Each row was made from one walk, in order. Every step used is in the known rows, and no mark comes twice. Write each row's walk.
Known rows:
D F V U N R: [ 1.88 -2.93 -1.78 -2.13 -0.27  1.35 -3.63 -1.37  1.12  0.56 -0.52  0.02
  3.74 -3.54 -3.69  0.01  0.55  1.29 -3.30  0.65 -5.69]
D U: [ 1.23 -2.02  0.58  1.08  1.34  2.85 -3.56  0.93  2.60  1.02  0.97 -0.93
  2.47 -3.11 -5.84  1.89 -1.70  0.68 -1.90  0.37 -6.15]
Z F: [ 3.27 -0.97  2.66  1.37  1.83  1.86 -1.53  0.42  5.44 -1.46 -0.52 -2.24
  1.66 -0.15 -3.71  2.97 -1.14  0.46 -1.12  0.21 -4.02]
D F V U: [ 1.96 -3.19  0.33 -1.51  1.39  1.16 -3.12 -0.07 -0.53  2.08  0.12 -2.08
  1.61 -5.03 -6.17  1.03  0.18  1.27 -3.80  0.23 -5.39]
N R V U: [ 1.51 -1.30 -1.54  1.12  1.11  3.13 -1.59 -1.27  0.88 -2.69  2.16 -0.07
  4.40 -6.09 -2.44  1.15  1.03  1.38 -3.05  0.30 -5.43]
P N: [ 2.15 -0.27  2.76  0.80  3.25  3.74 -0.80 -1.79  1.47 -0.01 -1.57  1.52
  2.74 -3.90 -5.39  4.61 -0.12  0.51  0.42  0.65 -4.72]
U V F: [ 1.17 -2.68  2.86  0.37  4.99  2.69 -2.47  4.55  1.19  0.44  0.24 -0.06
  1.65 -6.25 -3.09  2.57  1.04  0.73 -1.18 -0.35 -2.81]
Z F D U: [ 3.62 -1.93 -1.52  0.11  1.63  2.27 -2.93  2.25  4.93  0.30  3.11 -2.90
  0.57  0.64 -3.91  0.33 -1.14  0.60 -2.81  0.34 -5.29]
V F D U N: [ 1.48 -3.14 -1.54 -0.36  2.64  3.72 -3.85  4.17  3.83  0.64  2.77  0.78
  0.72 -2.95 -4.30 -1.76  1.86 -0.14 -2.31  0.19 -6.64]
D F V U N: [ 2.21 -2.71  0.12 -1.25  0.84  2.27 -4.11 -0.08  0.95  0.97 -0.70 -0.21
  2.02 -3.78 -5.46 -0.05  0.71  0.40 -4.24  0.19 -6.40]
P N U V F: [ 0.77 -0.97  1.76  1.23  5.06  2.68 -2.03 -2.01  0.53  0.03 -0.20  1.08
  1.23 -6.45 -3.31  4.86  0.32  1.11  0.36  0.30 -1.66]
D U N R V: [ 1.92 -2.10 -3.07  1.24 -0.17  3.74 -4.17 -1.84  3.80 -1.60  1.13  2.26
  5.54 -2.65 -2.04 -0.55 -0.85 -0.43 -3.65  0.86 -7.00]
U D F: [ 2.49 -3.17  1.57  1.01 -0.17  0.18 -2.14 -0.17 -1.13  1.88  1.32 -0.10
  1.32 -4.36 -5.28  1.89 -0.26 -1.24 -1.19  0.33 -4.28]
U V F D: [ 1.78 -2.56  1.68 -0.53  5.83  3.09 -2.97  5.68  0.82  1.01  1.63 -1.03
  0.11 -5.60 -2.89  0.90  1.54  0.67 -1.76 -0.12 -2.55]
U N: [ 2.06 -0.18  3.32  2.10  1.49  4.28 -3.66 -0.63  5.54 -2.18 -2.89  1.69
  3.11 -1.38 -4.31  1.33 -0.04 -0.88 -1.33  0.67 -6.64]
Z F V U N: [ 3.07 -1.03 -0.58 -0.18  1.28  3.41 -2.81  1.66  5.53 -2.17 -1.64 -1.93
  1.99 -1.14 -2.73  1.49  0.39  0.36 -4.52  0.04 -6.80]
V U D F: [ 1.69 -2.61  0.64  0.84 -0.78  2.23 -2.39  2.14 -1.95  1.16  3.58 -0.33
  1.99 -6.37 -5.76  1.76  1.72 -0.16 -3.19 -0.09 -5.97]
N R V F: [ 1.46 -2.96 -1.14  0.64  2.32  1.41 -0.98 -0.17  1.66 -1.36  1.00  0.97
  3.50 -5.91 -1.43  0.95  1.18  0.91 -0.78  0.59 -3.92]
P N U D F: [ 1.74 -1.66  0.90  1.95  0.92  0.43 -1.86 -6.00 -1.20  1.20  0.42  1.31
  1.05 -4.94 -4.93  4.45 -0.82 -0.79  0.24  1.13 -2.85]
F D U: [ 1.95 -1.80 -0.70  0.38  2.58  3.19 -3.93  1.86  2.24  1.38  3.00 -2.00
  0.66 -2.10 -5.64  0.03 -0.66  0.46 -2.62  0.47 -6.10]
P N R V F D: [ 2.32 -1.98 -2.99 -1.04  3.60  2.80 -0.21 -1.31 -0.16 -0.46  1.91  2.16
  2.69 -6.32 -1.77  1.27  2.08  0.69 -0.57  0.46 -3.71]
R N U: [ 0.45 -0.07  3.20  2.87  3.94  0.37 -4.47 -4.28  7.69 -1.93 -0.18 -4.08
  1.46 -4.39 -4.15  3.80 -2.00  1.71  1.61  0.63 -4.01]
Z F V U: [ 2.89 -1.45 -0.14 -0.63  1.87  2.33 -1.96  2.31  3.91 -0.91 -0.65 -3.97
  1.40 -2.49 -3.76  2.53 -0.13  1.27 -3.86 -0.33 -5.47]
R V U D F: [ 2.74 -3.10 -0.93  1.71  0.04  3.07 -2.50  0.92 -3.32 -0.29  3.72  0.53
  1.66 -7.72 -4.29  0.20  1.45 -1.11 -5.08 -0.16 -6.37]

Which walk is each row?
[ 2.42 -3.87 -3.05  0.67  2.92  4.24 -3.68  2.97  2.16 -0.66  3.29  1.95
  1.05 -4.57 -2.93 -2.80  1.67 -1.28 -4.32  0.04 -7.11] : R V F D U N
[ 2.12 -2.41 -0.89  1.07  1.48  3.31 -2.21 -0.83  4.01 -3.05 -0.46  3.56
  4.33 -3.88 -0.80 -0.28  1.52 -0.38 -1.37  0.43 -5.75] : U N R V F
[ 0.64 -3.97 -0.29 -0.31  3.69  2.78 -4.28  5.12  0.66  2.22  2.59 -0.39
  2.38 -5.91 -3.69  1.76 -0.24  0.83 -2.49 -0.34 -4.15] : D U V F
[ 1.85 -1.09 -3.04 -0.13  0.52  3.73 -4.45  0.34  4.35 -0.29  2.05 -0.02
  3.13 -0.74 -3.19 -1.22 -0.02  0.33 -2.43  0.98 -6.58] : F D U N R
[ 2.66 -3.70  1.52 -1.47  2.06 -0.61 -3.22 -1.72  0.41  2.58 -2.05 -1.81
  0.88 -3.36 -5.69  1.27 -1.73  0.77 -1.67  0.94 -4.22] : D F V
[ 2.44 -2.07 -2.23  0.38  2.12  3.45 -2.59  0.11  3.85 -2.58  0.71  2.68
  2.67 -3.43 -0.62 -1.75  2.34 -0.26 -2.35  0.84 -5.62] : U N R V F D
[ 1.89 -1.98 -1.39 -0.16  2.85  2.61  0.27 -1.97  0.12 -0.68  0.35  3.31
  4.07 -7.00 -2.05  3.00  1.47  0.98  0.05  0.64 -3.77] : P N R V F
[ 1.63 -0.16  1.13  1.30  0.41  3.28 -2.96 -2.18  5.45 -2.61 -2.25  1.97
  5.10 -1.03 -2.03  1.50  0.15  0.36 -0.43  1.04 -5.53] : U N R
[ 1.44 -0.35  1.56  2.98  1.97  1.97 -1.62 -4.86  0.56 -0.17 -0.73  0.86
  1.51 -5.36 -4.39  5.51 -0.85 -0.95  0.47  1.01 -3.60] : P N U D
[ 1.93 -2.74 -2.97  0.55 -0.91  1.33 -1.63 -1.13 -2.30 -0.51  4.02  0.59
  4.15 -7.01 -2.15  0.45  1.26  0.04 -3.63  0.37 -4.96] : N R V U D F
[ 2.68 -1.93 -1.36 -0.08  0.82  2.06 -1.98  3.10  2.23 -0.11  0.39 -3.78
  1.13 -3.71 -3.50  2.84  0.43 -0.32 -4.43 -0.43 -5.74] : Z F V U D
[ 1.51 -1.62  0.25  1.47  0.75  4.39 -4.83  0.21  4.72 -0.35 -0.10  1.56
  3.56 -1.55 -5.32  0.73 -1.03 -0.56 -2.76  0.53 -7.72] : D U N
[ 0.62 -1.11  1.03  1.10  6.46  0.76 -5.18  0.66  5.36 -0.80  2.26 -4.44
 -0.24 -6.50 -1.71  1.99  0.34  1.80  0.26  0.04 -2.48] : R N U V F D
[ 2.38 -3.81  0.10 -0.42  0.23 -0.39 -2.75 -0.12 -1.73  3.02 -0.84 -1.03
  0.87 -4.94 -5.53  2.06 -1.09 -1.37 -2.12  0.54 -4.38] : U D F V
[ 3.24 -1.34 -3.64 -0.40  0.07  2.47 -3.41  0.72  6.76 -1.47  2.69 -1.19
  2.93  2.06 -1.23 -0.71 -0.49  0.56 -3.03  0.94 -5.45] : Z F D U N R
[ 1.26 -1.86  1.24  2.29  1.71 -1.60 -4.52 -4.16  3.84  0.16  1.74 -3.82
  0.66 -5.48 -4.07  3.33 -1.53  0.10  0.69  0.76 -3.41] : R N U D F
[ 0.71 -1.96  1.78  1.73  5.52  1.65 -3.58  0.26  1.72 -0.05  1.53 -2.22
 -1.16 -5.06 -2.86  1.54  0.11  1.03 -0.72  0.21 -1.83] : N U V F D
[ 1.08 -3.78 -1.12 -0.67  3.08  2.49 -3.09  4.55  2.49  2.09  3.63 -1.01
 -0.06 -4.21 -5.29 -0.45  1.37  0.52 -1.48  0.23 -5.67] : V F D U
[ 3.83 -1.43 -1.78  0.40  0.84  3.38 -3.79  2.19  6.45 -1.05  2.16 -1.33
  1.21  1.88 -3.11 -0.84 -0.48 -0.27 -3.57  0.70 -6.28] : Z F D U N
[ 1.32 -1.09 -1.43 -0.79  1.10  3.92 -3.32 -0.06  3.33 -1.23 -1.95 -0.87
  4.17 -4.15 -2.59  1.43  1.10  0.92 -3.54  0.38 -7.00] : F V U N R
[ 1.13 -1.10  1.07  1.83  0.45  4.26 -2.03  2.96 -0.29 -0.56  2.35 -0.90
  2.08 -6.52 -5.21  2.88  1.99 -0.64 -2.96 -0.40 -6.72] : V U D
[ 1.60 -2.57  1.62  2.84  0.46 -0.76 -3.34 -4.70  0.19  0.78  0.83 -1.35
  0.06 -4.00 -5.07  2.86 -1.61 -0.82 -0.17  1.16 -3.32] : N U D F
[ 2.17 -1.12  1.06  2.13  2.80  4.97 -2.37  0.71  0.46 -2.36  1.97 -0.35
  2.23 -6.54 -4.21  0.68  1.08  0.26 -4.37 -0.20 -6.81] : R V U
[ 1.17 -0.84  0.60  0.61  5.71  2.71 -2.32 -0.93  0.22  0.58  0.89  0.07
 -0.13 -5.92 -2.78  3.08  0.75  0.98 -0.15  0.37 -1.60] : P N U V F D
[ 0.62 -0.13  3.03  2.43  5.03  0.89 -5.57 -2.50  5.93 -1.74  0.26 -4.25
  1.80 -5.41 -2.19  4.06 -2.13  1.58  0.40  0.39 -2.64] : R N U V
[ 0.21 -1.43  2.33  1.70  5.91  0.45 -4.73 -0.27  5.79 -1.02  1.14 -4.00
  1.00 -6.95 -2.18  3.49 -0.44  1.73  0.89 -0.06 -2.27] : R N U V F
[ 2.48 -0.91 -0.09  1.81  0.85  3.68 -2.84 -2.90  4.03 -3.46 -1.51  2.71
  4.76 -2.55 -1.17  0.36 -0.01 -0.57 -2.25  1.16 -5.79] : U N R V
[ 2.03 -1.96 -0.98 -0.09  3.91  3.68 -4.94  3.62  0.60  1.72  3.11 -2.00
  1.11 -3.32 -3.84  0.13 -0.98  0.40 -3.60  0.26 -4.52] : F D U V
[ 1.47 -3.67 -4.46 -0.48  2.10  1.74 -2.47  0.90  0.93  0.24  4.26 -0.15
  2.71 -5.53 -1.87 -1.55  1.11  0.51 -2.44  0.31 -4.86] : N R V F D U
[ 1.81 -0.77 -3.26  0.57  0.40  4.06 -0.06 -1.71 -2.34 -1.14  2.33  2.61
  4.66 -8.35 -2.12  3.59  2.04 -0.41 -2.64  0.43 -5.20] : P N R V U D
